Every row comes from one small tree of marks. The marks that hang from a mark follow it in brackets, in the order of their numbers. Every link used is in the known rows. Which tree was each row made from?
Known rows
k861{k63 k199}: [-2.50  2.56 -3.14 -1.25  0.56  0.63 -1.00 -0.31  0.10 -1.53 -0.84 -1.09
  0.82  1.05  2.06 -0.93 -3.33 -2.02  2.32 -0.35]
k861{k63{k13} k199 k933{k196}}: [-2.72  3.00 -5.43  0.00 -0.73  0.13  1.08  0.87 -0.60 -2.03 -0.03  0.71
  0.07  1.81  0.69 -1.59 -5.42 -3.17  3.66 -1.17]
k861{k63}: [-0.67  1.57 -3.59 -1.26  0.23  0.46 -1.63  0.74  0.13 -0.25  0.38 -0.93
 -0.56  1.01  2.02 -1.18 -0.59 -0.99  1.84 -0.16]
k861{k199{k13} k933{k196{k110}}}: [-2.83  0.77 -3.04 -1.00 -1.17  0.53  0.86  1.46  1.14 -1.55 -2.73  2.62
  1.61  1.14  0.99 -0.70 -4.18 -3.02  1.15 -2.52]
k933{k110}: [ 0.35 -0.51 -4.04 -2.48 -1.37  0.57 -0.51 -0.29 -0.59  1.46 -0.68 -1.01
  1.17  1.18  4.13  1.47 -0.59 -0.45  0.42 -2.83]
k63{k199{k13 k861}}: [-0.99  0.41 -1.02 -0.57 -0.75 -1.56 -1.98 -1.08  1.60  1.57 -4.84  0.76
  0.16  0.11 -0.78  0.53 -2.06 -0.75 -1.34  0.12]
k13{k63{k199{k861{k933}}}}: [-0.79 -1.01 -3.76  2.54 -0.99  0.38 -1.42 -1.10 -0.09 -1.47 -3.25 -0.35
 -0.91  0.20  0.51 -0.33 -2.18 -2.03 -0.42  1.64]
k13{k199{k861{k63 k933{k110}}}}: [-1.86  2.72 -3.56  0.51 -2.49  0.82 -0.81  0.29 -0.16 -0.48 -2.79  0.29
  0.83  1.40  2.20  1.36 -2.91 -0.49 -0.49 -1.14]
k933{k196}: [ 0.70 -0.26 -3.32 -1.25 -1.56  0.81 -0.42  0.62  0.07 -2.39 -0.21  2.25
  1.27  0.33  2.66  0.78 -0.37 -0.58  1.15 -2.82]
k861{k199 k933}: [-2.72  1.32 -2.23 -1.17 -1.10 -0.47 -0.34  0.34 -0.96 -1.45 -2.33  0.77
  1.79 -1.03  1.62  0.84 -4.61 -2.75  1.12 -0.08]
k861{k63 k933{k110 k196}}: [-0.61  0.55 -5.27  0.38 -2.24 -0.49 -0.17  2.26  0.13 -1.26  0.84  0.07
 -0.30  3.50  3.00 -0.45 -2.44 -1.60  1.11 -2.30]
k861{k63 k199{k13} k933{k110}}: [-4.56  2.48 -4.01 -0.99 -0.35 -1.47  0.04  0.94  0.76  0.33 -1.95 -1.66
  0.73  3.22  1.84 -0.67 -5.20 -2.80  1.10 -1.57]
k199{k13 k861}: [-2.64  0.44 -1.90 -1.34 -0.56 -1.46 -1.12  0.25  1.61  1.66 -4.41  0.49
  0.21  0.31 -0.32  0.63 -0.99 -0.32 -1.80 -2.69]
k861{k933}: [-0.89  0.34 -2.58 -1.20 -1.47 -0.57 -0.93  1.30 -1.02 -0.23 -1.10  0.84
  0.46 -1.10  1.43  0.59 -1.77 -1.63  0.77  0.14]
k861{k63 k199{k13} k933}: [-4.73  3.17 -2.91 -0.84  0.36 -1.39 -0.58  1.26  0.81 -0.78 -2.02 -0.66
  0.43  1.55  0.45 -1.37 -4.84 -3.07  1.70  0.08]
k63{k13{k199{k861{k933{k196}}}}}: [-1.06  2.66 -4.69 -0.53 -2.11  1.53  0.84 -0.59 -1.30 -0.16 -2.24  2.14
  0.61 -0.16  0.73  0.95 -2.74 -0.74  1.89 -1.83]
k196{k110{k933}}: [ 0.30 -1.44 -4.77 -3.41  0.67  2.72 -1.62  0.54 -0.83  0.68 -1.60  1.04
  0.27  0.07  1.90 -0.71  0.67 -2.52  1.96 -0.81]
k63{k13 k199}: [ 1.01  1.38 -3.58 -1.91 -0.15  0.65 -0.56 -2.20 -1.17  2.20 -1.33  0.27
 -0.41 -0.88  0.13 -0.42 -2.09 -1.23  3.14  1.46]
k199{k861{k63}}: [-1.33  0.85 -3.11  0.15 -0.88 -0.53 -1.50  0.48  0.69  0.22 -2.11 -0.43
 -0.86  1.01  0.39 -0.40 -1.16 -0.65 -0.77 -1.39]
k63{k13}: [-0.12  1.39 -4.57 -2.75  0.09  1.22  0.24 -0.88 -1.52  1.90 -0.33  0.01
 -0.26 -0.83  1.20 -0.31 -0.86 -0.87  3.28 -0.98]
k196{k110}: [ 0.94 -0.69 -3.40 -2.45 -0.50  3.10 -0.54  0.57  0.29  1.58 -0.82  1.04
 -0.12 -0.10  2.29 -1.20  0.54 -1.31  1.46 -1.16]
k861{k933{k196}}: [-0.29 -0.07 -3.33 -0.39 -2.28 -0.38 -0.31  1.80 -0.52 -2.12 -0.61  2.38
  0.80 -0.06  1.86  0.66 -1.90 -1.57  0.84 -1.46]
k199{k13{k63} k861{k933}}: [-3.78 -0.21 -3.71  1.51 -0.78 -1.34 -0.64  0.63  1.23 -0.03 -4.52 -0.14
 -0.95  0.95 -0.61 -0.43 -1.93 -1.71 -1.74 -1.36]
k861{k199 k933{k110{k196}}}: [-1.60 -0.87 -3.31 -1.26 -1.73  0.16  0.28  1.08 -0.88 -1.15 -2.14 -0.11
  1.84  0.55  2.44  2.18 -4.36 -2.41  0.51 -1.09]
k13{k63 k199{k861}}: [-1.74  1.36 -4.31  1.85 -1.26  2.98 -0.73 -1.57 -0.40 -2.85 -3.51  0.03
  0.76  0.17  2.50  0.91 -1.17 -0.59 -0.06 -0.48]
k13{k63 k199}: [-1.09  1.73 -4.59  0.54 -0.49  3.81 -0.86 -1.52 -0.92 -3.21 -1.71 -0.05
  1.24 -0.19  3.71  0.53 -0.64 -0.69  2.04  0.33]

Write each row's tree
[-0.74  2.51 -4.25 -0.05 -0.51 -0.61 -0.81  0.28 -0.91  1.31 -0.34 -0.47
 -1.94  0.85 -0.52 -2.00 -3.59 -2.42  3.09  2.66]  k861{k63{k13 k199} k933}
[-3.89  0.69 -3.90  0.71 -0.79 -0.27  0.58  0.53  0.62 -3.69 -2.72  1.29
  1.54  1.26  1.38 -0.21 -4.48 -2.99  1.13 -1.80]  k861{k199{k13{k63}} k933{k196}}
[-2.36  1.43 -4.35  2.51 -1.79  2.26 -0.67 -0.75 -0.63 -2.94 -3.62  0.40
  0.52  0.09  1.98  0.83 -2.24 -1.18 -0.25  0.18]  k13{k63 k199{k861{k933}}}
[-1.66  2.84 -3.28  1.13 -2.55  0.92 -0.79  0.80  0.10 -2.51 -2.61  1.95
  0.91  1.02  1.49  1.02 -2.79 -0.57 -0.12 -1.19]  k13{k199{k861{k63 k933{k196}}}}
[-4.15  0.64 -4.35 -0.34 -0.54 -0.46  0.49 -0.13  0.11 -0.58 -3.15 -1.26
  1.34  1.79  2.45  0.36 -4.64 -2.87  0.57 -1.79]  k861{k199{k13{k63}} k933{k110}}
[-0.35 -1.33 -4.06  2.97 -1.64  0.37 -1.04 -0.84  0.13 -2.71 -2.84  0.57
 -0.68  0.88  0.62 -0.28 -2.22 -1.95 -0.40  0.72]  k13{k63{k199{k861{k933{k196}}}}}
[-1.27  1.99 -2.61  0.57 -3.02  1.06 -0.49  0.31 -0.29 -2.32 -3.37  2.78
  1.83 -0.11  1.68  2.24 -2.64 -0.44 -0.55 -1.55]  k13{k199{k861{k933{k196}}}}
[-3.05  2.87 -5.93 -0.86 -0.70 -0.12  1.00  0.07 -1.21  1.00 -0.56 -1.94
 -0.16  2.45  1.79 -1.05 -5.66 -3.03  2.94 -1.06]  k861{k63{k13} k199 k933{k110}}
[-3.54  1.14 -3.60  0.07 -1.28 -2.52 -0.66  1.68  1.78  2.12 -3.45 -1.07
 -1.01  3.13 -0.11 -0.31 -2.61 -1.17 -1.87 -2.68]  k199{k13 k861{k63 k933{k110}}}
[-2.13  1.00 -5.04  2.28 -2.26  2.24 -0.28 -0.87 -0.69 -2.24 -3.44 -0.20
  0.65  1.05  2.84  1.28 -2.47 -1.04 -0.65 -0.88]  k13{k63 k199{k861{k933{k110}}}}
[-3.32  2.57 -3.10 -0.14 -0.35 -0.55 -0.71  1.09 -0.35 -1.71 -1.09 -0.56
  0.48  0.92  1.28 -1.01 -4.95 -3.08  1.92  0.67]  k861{k63 k199 k933}
[-3.50 -0.74 -4.53  1.24 -1.24 -1.38 -0.20  0.50  1.22  0.87 -4.39 -1.06
 -0.79  2.26  0.52  0.10 -2.20 -1.52 -2.25 -2.68]  k199{k13{k63} k861{k933{k110}}}
[ 0.27  0.98 -3.33 -0.56 -0.95 -0.15 -0.61 -2.14 -0.66  2.55 -3.20  0.44
 -0.81 -0.52 -1.06  0.04 -2.64 -1.01  0.94  0.54]  k63{k13 k199{k861}}
[ 0.16  2.44 -4.30 -1.06  0.43  0.49 -1.02 -1.04 -0.42  1.48 -0.05 -1.04
 -1.57  0.98  0.28 -2.00 -2.00 -1.41  3.38  1.61]  k861{k63{k13 k199}}
[-3.80  1.53 -2.72  0.21 -0.71 -2.50 -1.15  1.83  1.82  1.24 -3.51 -0.16
 -1.17  1.72 -1.23 -0.87 -2.37 -1.34 -1.42 -1.33]  k199{k13 k861{k63 k933}}
[-1.20  1.60 -3.11  0.78 -1.19 -1.58 -1.18  1.72  1.35 -1.44 -0.96  1.27
 -0.76  2.47 -0.02 -1.48 -3.23 -2.13  1.35  0.70]  k861{k63{k199{k13}} k933{k196}}
[-1.83  1.09 -4.74  2.99 -2.34  2.36 -0.27 -0.41 -0.30 -4.21 -3.18  1.40
  0.79  0.68  2.15  0.93 -2.27 -1.19 -0.29 -0.85]  k13{k63 k199{k861{k933{k196}}}}
[-0.97  2.94 -4.32 -1.56 -1.09  1.95  0.34 -1.60 -1.34  1.13 -2.38  0.77
  0.59 -0.77  0.99  0.91 -1.87 -0.27  1.91 -1.31]  k63{k13{k199{k861}}}
[-1.38  2.96 -4.32 -1.02 -1.63  1.36  0.44 -0.92 -1.50  1.03 -2.63  1.17
  0.41 -0.79  0.53  0.86 -2.70 -0.73  1.74 -0.83]  k63{k13{k199{k861{k933}}}}
[-0.30 -1.06 -3.67  1.99 -0.60  0.84 -1.56 -1.79  0.12 -1.31 -3.04 -0.69
 -0.75  0.31  1.03 -0.29 -1.42 -1.45 -0.24  1.21]  k13{k63{k199{k861}}}
[-1.00  1.92 -2.48 -1.09  0.54 -0.55 -1.99 -0.12  1.29  0.67 -1.24 -0.77
 -0.72  1.58  0.52 -1.58 -1.56 -1.24  1.64  1.30]  k861{k63{k199{k13}}}
[-1.59  1.51 -3.61 -0.31 -1.04 -1.83 -1.28  0.94  0.84  1.68 -1.42 -1.32
 -0.91  2.96  1.13 -1.00 -3.37 -2.00  0.65  0.71]  k861{k63{k199{k13}} k933{k110}}
[-2.10  1.51 -4.39  0.57 -1.31 -1.00 -0.38  0.96 -0.27  1.35 -1.99 -0.31
 -1.75  0.97 -0.89 -0.85 -2.81 -1.62  0.25 -0.70]  k199{k861{k63{k13} k933}}
[-1.31  1.10 -4.74 -0.47 -1.46 -0.73 -0.70  1.72 -0.40  0.73  0.21 -1.50
 -0.73  2.41  2.56 -0.57 -2.37 -1.70  1.01 -0.76]  k861{k63 k933{k110}}
[-0.18  0.95 -3.38  0.05 -1.57 -0.86 -0.44 -1.32 -0.92  2.49 -3.37  0.82
 -1.15 -0.69 -1.64  0.04 -3.58 -1.73  0.69  1.28]  k63{k13 k199{k861{k933}}}
[-1.33  1.51 -4.38 -0.26 -0.47 -0.18 -0.56 -0.11  0.09  1.44 -1.75 -0.69
 -1.42  1.07 -0.33 -0.91 -1.56 -0.78  0.57 -1.51]  k199{k861{k63{k13}}}
[-1.83  2.13 -2.44  0.00 -0.36 -1.74 -1.83  1.17  0.88  0.49 -1.59 -0.24
 -1.13  1.34 -0.33 -1.55 -3.11 -2.18  1.36  2.37]  k861{k63{k199{k13}} k933}
[-3.15 -0.25 -3.65  0.67  0.01 -0.39 -0.84 -0.28  1.57  0.10 -4.22 -0.61
 -0.62  1.06  0.00 -0.36 -0.66 -0.93 -1.42 -2.05]  k199{k13{k63} k861}
[-1.03  0.06 -3.99  1.47 -2.20  0.00 -0.48  2.27  1.21 -0.72 -1.79  1.59
 -1.34  2.17 -0.03 -1.16 -2.04 -1.78 -0.85 -1.99]  k199{k861{k63 k933{k196{k110}}}}
[-1.82  1.12 -5.34  0.33 -1.78 -1.17  0.16  0.72 -0.30  2.29 -1.89 -1.12
 -1.64  2.19  0.31 -0.36 -3.04 -1.39 -0.21 -1.94]  k199{k861{k63{k13} k933{k110}}}
